(in the rows, 128 means zero)
Known rows, with every step that occurs:
balagug-repa-mure: [132 129 136 134 139 123  98 133 147 176 125  62  77  83  77  89 139 154
 107 107 108 130 118  76 105 111 122  72 147 118 167 118 168 115 130  80
 146]
mure-dimu: [ 99 141 146 140 106 131  92 153 155 147 108 134 117 135 124 112 123 119
 121 104 156 128  89 119 142 112 147 127 138 107 166 104 135 136 163 103
 160]
dimu-mepu-repa: [128 153 153 153 117 105 110 151 171  94 153 108 114 130  71 116 125 131
 146 156 138 154 119 140 138 113 122 118 116  82 174 106 118 169 119  84
 162]
zatige-mure-dimu-poro-repa: [130 127 117 158  95 166  97 133 139 191 158 150  95 131 140  75  90 124
  71  53 131 111  38  94 158 106 193 121 118 117 163 145 104 124 164  80
 162]
ledog-repa-poro: [ 92 148 154 117 110 123  95 155 122 167 118 102 109 124 128  79 135 136
 103 120 115 127  62 136 137 113 175  66 125 118 116 104 106 132 113 146
 145]
meva-dimu: [ 98 117 144 125 101 128  82 148 161 149 122 143 119 105 128 122 125 129
 115 109 150 138  85 112 148 113 159 132 141 113 158 113 137 130 150 117
 160]
meva-dimu-mepu-repa: [120 135 142 148 103 112  82 174 188 110 150 129 105 117  83 131 132 120
 138 155 172 163  86 117 135 109 148 116 131  71 196  98 115 156 148  97
 167]
mepu-repa-poro-dimu: [ 38 173 146 156 147 101  67 178 121 149 133  83 110 114  85 116 136 134
 139 109 117 148  68 109 158 141 164  90 136 121 150 126 116 178 113 121
 169]
poro-dimu: [ 57 151 155 149 127 125 107 117 153 138 126 129 134 101  99 121 114 149
 141  85 112 155  94 108 154 125 131 117 134 144 164 130 142 158 105 122
 171]
balagug-repa-ledog: [120 137 140 148 119 125 125 159 154 142  75  78 104 121 112  73 135 164
 102 120 106 108 122 107 156 105 117  57 136 125 164 102 176 140 142  95
 152]
ledog-repa-mure: [134 150 152 113 126 121 103 133 176 167 146  89  87 108 100  69 140 154
 114 113 108 155  87 103 115 115 135  52 127 100 142 104 131 123 113  98
 156]
dimu-ledog-repa: [108 144 172 136 104 120 128 131 163 148 152 136 108 136  98  83 122 154
 108 108 106 159  65 126 153  98 143  70  85 117 113 107 115 139  79 114
 124]
poro-repa: [115 127 155 134 117 162 119  95 144 153 151  99 136 100 102  93 102 159
 118 101 109 111  85 138 163 140 136 117 118 123 143 131 141 142 100 118
 164]
mure-zatige: [112 111 171 115 106 119 100 136 137 115 125 125 133 118 119 104 112 116
 118 115 150 143 123 148 151 121 106 114 140 107 147  90 160 150 107 121
 160]
zatige-mure-dimu: [133 138 140 136 112 113  90 158 171 148 108 166 104 124 133  90 121 102
  88  68 141 134 106 101 135  96 172 130 150 113 174 106 112 128 173  88
 159]
ledog-dimu: [ 75 133 157 132 113  95  63 135 142 134 122 137 149 117 141 125 119 139
 144  99 133 128 128 120 116  96 110 119 131 118 138 128 133 117 121 132
 168]
poro-dimu-balagug-repa: [ 80 156 143 165 105 131 125 103 116 183 125  97 134  97  64 107 128 140
 108  90 104 172 109  79 149 110 124 105 130 121 200 117 133 146 111  86
 162]
mepu-repa-poro-dimu-ledog: [ 23 180 151 167 150  95  73 181 115 142 158 103 106 127  66 119 115 146
 125  97 115 157  45  99 162 137 164  83 113 120 130 125 121 179  82 115
 155]
ledog-dimu-balagug-repa-mure-zatige: [113 115 147 123 104  91  57 139 109 169 138  83 126  98  88  96 130 117
 101  97 159 170 146  73  83  90  72  58 154  63 184  89 162 110 114  92
 175]
dimu-balagug-repa-ledog: [126 158 129 146 102 127 139 152 124 154  96  81 130 133 103  63 123 152
  79 123 108 137 137 104 169 102 117  79 132 102 179  96 158 152 144  53
 164]
dimu-ledog: [ 93 143 159 142 125 113 113 134 139 126 151 143 127 134  96 110  93 155
 109  98 115 137  98 128 160 109 133 123 103 126 118 122 146 148  90  98
 138]
meva-repa: [133 128 168 124 110 124 113 102 140 148 110 108 138 101 117 101 117 127
 117 140 112 142 116 120 178 126 126 115 125 128 151 120 132 141 131  91
 185]
meva-repa-mepu-dimu-poro: [130 156 120 168 119 128 108 144 124 167 157  93 138 138 127 122 109 144
 140 139 166 167 104  89 153 127 128 127 130 106 197 159 104 169 148  96
 196]
zatige-mure: [145 135 151 128 123 105 106 133 158 134 128 156 118 104 128  86 114 124
  90  76 101 138 135 120 151 102 158 139 135 132 147 125 114 140 132  92
 154]
dimu-balagug-repa-mure-zatige: [148 119 145 118 111 116 101 136 110 170 141  70 109  98  65  73 125 121
  82 108 144 171 136  86 117 111  95  77 155  70 188  81 170 135 115  62
 162]
mepu-repa-balagug: [104 166 167 143 128 115 107 161 160 137 167  66 113 122  92  91 158 139
 140 129 102 173 109 101 132 123 170 114 146  82 145 103 133 170 120  77
 148]
zatige-mure-dimu-balagug-repa-ledog: [154 156 116 153  91 114 117 179 152 169  74 125 102 140 118  48 131 113
  43  80 130 142 124  70 153  78 157  74 149  88 214  80 131 138 198  38
 168]
dimu-balagug-repa-poro: [ 98 152 126 135 107 120  99 148  61 186 119  82 125 118  90  89 122 127
  75 113 114 129 105 109 141 110 164 109 137 110 154 107 126 138 132  88
 154]
zatige-mure-dimu-meva-repa: [146 109 140 134 116 113 109 137 160 167 122 169 119 105 103  65 106  88
  55 107 119 131 105  72 141 107 181  94 147 119 216 129  91 106 190  76
 183]
mepu-dimu-ledog-repa: [117 157 182 149 107 136 130 137 165 145 170 133 103 149  88 115 125 144
 124  99 131 168  66 109 121  97 123  67  82 112 146 114 102 134  90 128
 124]
repa-poro-dimu-mure-zatige: [ 54 117 157 124 144 100  70 163  88 139 139 135 148 113  91  95  77 129
 110  99 153 142  89 106 115 132 146  69 177 121 186 100 149 154  81 165
 177]
mepu-dimu: [117 148 165 141 120 137 111 134 147 130 147 119 125 129 106 137 119 134
 138  99 140 139 120 119 124 119 112 133 128 122 175 130 126 146 134 116
 154]
dimu-mure: [123 124 154 129 132 106 108 139 133 133 157 144 145 119 103  82  90 155
 113 124 118 128 136 122 121 117 137 124 145 114 176 125 125 135 113 106
 158]
repa-poro-dimu-mure: [ 46 145 140 137 155 101  79 156  94 153 141 131 146 108  92  94  79 157
 112  97 120 129  84  93 116 132 170  89 164 141 180 132 126 150 100 149
 176]
mepu-repa-mure: [129 157 145 132 146  99  78 171 166 141 165  64  88 108  76  87 142 145
 130 128 113 152 118 106 132 136 123 100 138  81 153 122 140 157 132  58
 166]
meva-repa-ledog-dimu: [ 99 139 153 126 111  96  76 141 153 129  71 104 153 122 159  94 117 147
 125 130 129 129 128 100 164 106  92  52 133 118 156 113 150 134 150 108
 210]
balagug-repa-poro-dimu: [ 41 144 138 156 134 126  85 142  99 185  92  84 101  92  85 117 131 143
 116  89 110 122  67  82 130 120 164  68 148 155 164 123 146 136 111 145
 152]

Rows:
[125 148 142 121 110 132  86 161 188 182 124 100  77 125 107  76 148 133
 113 109 148 156  57  85 103 107 150  43 140  84 169  90 127 115 154  98
 158]  ledog-repa-mure-dimu
[105 146 118 151 108 168 126 139 129 152 145  92 118 145 140  63  81 188
  96 100 102  94  56 122 199 132 143  85 105 122 136 144 159 161 128  84
 175]  dimu-poro-repa-ledog
[108 155 174 122 105 137 136 128 166 163 149  89 115 122 115  75 154 147
 122 114  97 174  79  99 118 102 179  64 140 100 134  89 126 136 100 117
 139]  ledog-repa-balagug
[114 101 141 126 119 113  85 162 151 149 151 165 135 103 115  94  97 141
 106 125 149 138 103  99 118 112 161 123 156 101 194 117 124 125 144 120
 161]  meva-dimu-mure
[131  95 170 116 125 102  99 146 127 117 155 145 150 118 106  77  86 129
 108 126 151 138 142 137 121 117 109 104 158  94 182  97 148 143  96 123
 159]  dimu-mure-zatige
[ 57 121 141 135 124  89  83 142 136 139 153 157 158 116 115 103 102 143
 123 114 118 115 131 110  95 101 124 105 140 119 170 154 121  95 124 133
 170]  ledog-dimu-meva
[120 155 135 144 122 107 121 151 183 165 129 101 135 120 123  74 146 162
 143 142 143 169 107 136 140 116 143  81 134  91 157 112 105 156  98 133
 162]  ledog-repa-mepu
[ 96 130 119 160  85 185  98 128 123 185 157 119 107 141 127  96  96 143
 106  90 146 106  21 108 164 122 168 117 112 105 153 144 128 131 153  93
 165]  mure-dimu-poro-repa
[ 70 155 148 152 127 123 115 107 162 107 132 145 138 114  73 139  95 148
 148 102 138 158  93 109 136 113 124 106 130 136 197 116 142 160  93 128
 181]  poro-dimu-mepu
[ 97 120  85 163 109 159  91 151 147 196 173 111 127 113 133 100  99 172
 122 111 173 137  38 102 168 135 186 128 135  90 171 158 125 152 131 122
 179]  meva-dimu-poro-repa-mepu
[127 151 130 160 146 155 125 124 160 159 165  79 149 110  94 116 109 172
 153 110 167 143 106 122 125 149 119 117 138 100 202 148 123 161 105 143
 182]  poro-repa-mepu-dimu
[109  86 153 137 114  82  72 183 138 131  96 114 138 121 131  66 109 149
 113 125 160 120 154  88  84  80  76   8 167  90 198  84 173 113 116 141
 163]  balagug-repa-ledog-dimu-mure-zatige
[135 143 151 122 119 121 124 137 154 126  80  91 134 125 134  75 110 148
 105 142 110 128 118 113 201 127 116  70 130 122 159 102 159 160 148  77
 197]  meva-repa-ledog
[119 137 118 166 136 106 115 146 152 169 107  75 125  97  96  93 143 161
 140 134 146 141 138 110 127 110 132 105 152 107 183 124 141 145 121 115
 150]  balagug-repa-mepu
[148 141 134 142 107 108 101 149 183 115 115 186 107 131 109 107 101 101
  93  87 167 140 107 107 117  79 166 121 146 105 205  94 112 136 165  94
 167]  zatige-mure-dimu-mepu
[137 103 154 105 138 152  93 112 147 151 164  72 112  85  86  78  95 147
 108  96 141 129  90 118 133 149 103  69 146  94 156 105 181 137  87 111
 179]  poro-repa-mure-zatige
[153 154  97 167 111  98 108 168 150 196 109 123 125 119 100  69 139 114
  77  91 168 177 142  75 124  88 171 118 165  69 231 103  98 144 170  62
 167]  zatige-mure-dimu-balagug-repa-mepu
[ 93 104 157 117 151 114  97 115 146 155 151 107 126  75  51  79  91 123
  98 118 122 169 100  59 130 148 105  34 166 117 225 120 164 131 107 106
 216]  poro-dimu-meva-repa-mure-zatige
[ 77 171 130 164 111 127 134 137 132 160  95  87 132 116  83  80 124 161
  97  93 104 162 111  73 171 112 116  59 136 121 206 102 162 167 126  74
 177]  poro-dimu-balagug-repa-ledog
[143 166 143 155 118 104  99 185 195 121 153 127  89 138  83  97 142 100
 110 102 153 184  97  70  98  85 203  98 165  61 210  74 106 162 161  67
 162]  zatige-mure-dimu-mepu-repa-balagug
[120 142 146 148 118 106  94 163 166 142 130 187 100 138 114  92  98 114
  72  54 139 143  83  92 145  87 173 116 122 115 151 109 117 132 146  82
 145]  zatige-mure-dimu-ledog
[134 162 164 134 133 130 112 148 174 156 186 108  77 135  70 104 122 160
 116  89 131 176  67  76  91 106 113  40 101 101 157 114 121 129  94 107
 140]  mepu-dimu-ledog-repa-mure
[ 60 161 174 159 115 126 124 117 168 157 150 144 111 124  80  99 120 162
 127  86 101 180  41  95 151 106 141  49  87 133 138 112 119 146  59 133
 139]  poro-dimu-ledog-repa
[103 145  99 167 123 151 116 132 126 180 180  90 138 126 124  84  92 187
 130 110 141 125  74 127 170 140 159 128 124 103 151 169 129 163 102 110
 175]  dimu-poro-repa-mepu
[117 144 132 156  80 137 111 140 119 187 105 106 117 126  90  97 138 112
  92 110 150 150 103  91 131  93 140 117 134  84 200  93 128 125 171  64
 150]  mure-dimu-balagug-repa
[141  93 155  99 141 109 101 128 135 147 157 100 124  86  69  64  94 116
  77 145 127 148 125  88 130 138 106  53 161  96 198 113 162 120 125  88
 201]  dimu-meva-repa-mure-zatige
[ 87 140 168 130  97 139 113 152 179 175 162 128  97 124 104  92 142 148
 103  98 127 195  25  64 121  89 208  49 124  88 131  80 125 127 100 123
 126]  meva-dimu-ledog-repa-balagug
[ 96 154 133 136 141 116  76 166 160 152 148 129  89 138  83 102  98 146
 100  81 153 143  67  74 119 110 139  87 132  93 154 102 162 133 134  71
 154]  repa-mure-dimu-ledog
[117 137 118 143  84 132 112 172 144 165  89  99 117 118 113  80 134 143
  71 119 139 150 104  81 166  97 141  74 143  87 198  86 156 140 171  68
 167]  meva-dimu-balagug-repa-ledog
[ 82 185 140 172 132 103 117 180 197  83 121  99 115 139  73 105 116 156
 151 137 133 161  99 108 164 123 111  56 129  96 207  98 149 199 114  92
 194]  poro-dimu-mepu-repa-ledog
[ 75 135 117 167  95 111  77 173 122 162  98  97 105 146 161  92 123 167
 115 101 121 104 101  77 132  73 116  52 122 120 144 137 160 117 151 102
 160]  balagug-repa-ledog-dimu-poro
[ 96 149 156 157 113  80  65 161 168  96 150 120 132 130  99 137 128 130
 166 147 159 155 127 126 100  92 100 103 120  78 172 113 109 146 114 111
 172]  ledog-dimu-mepu-repa
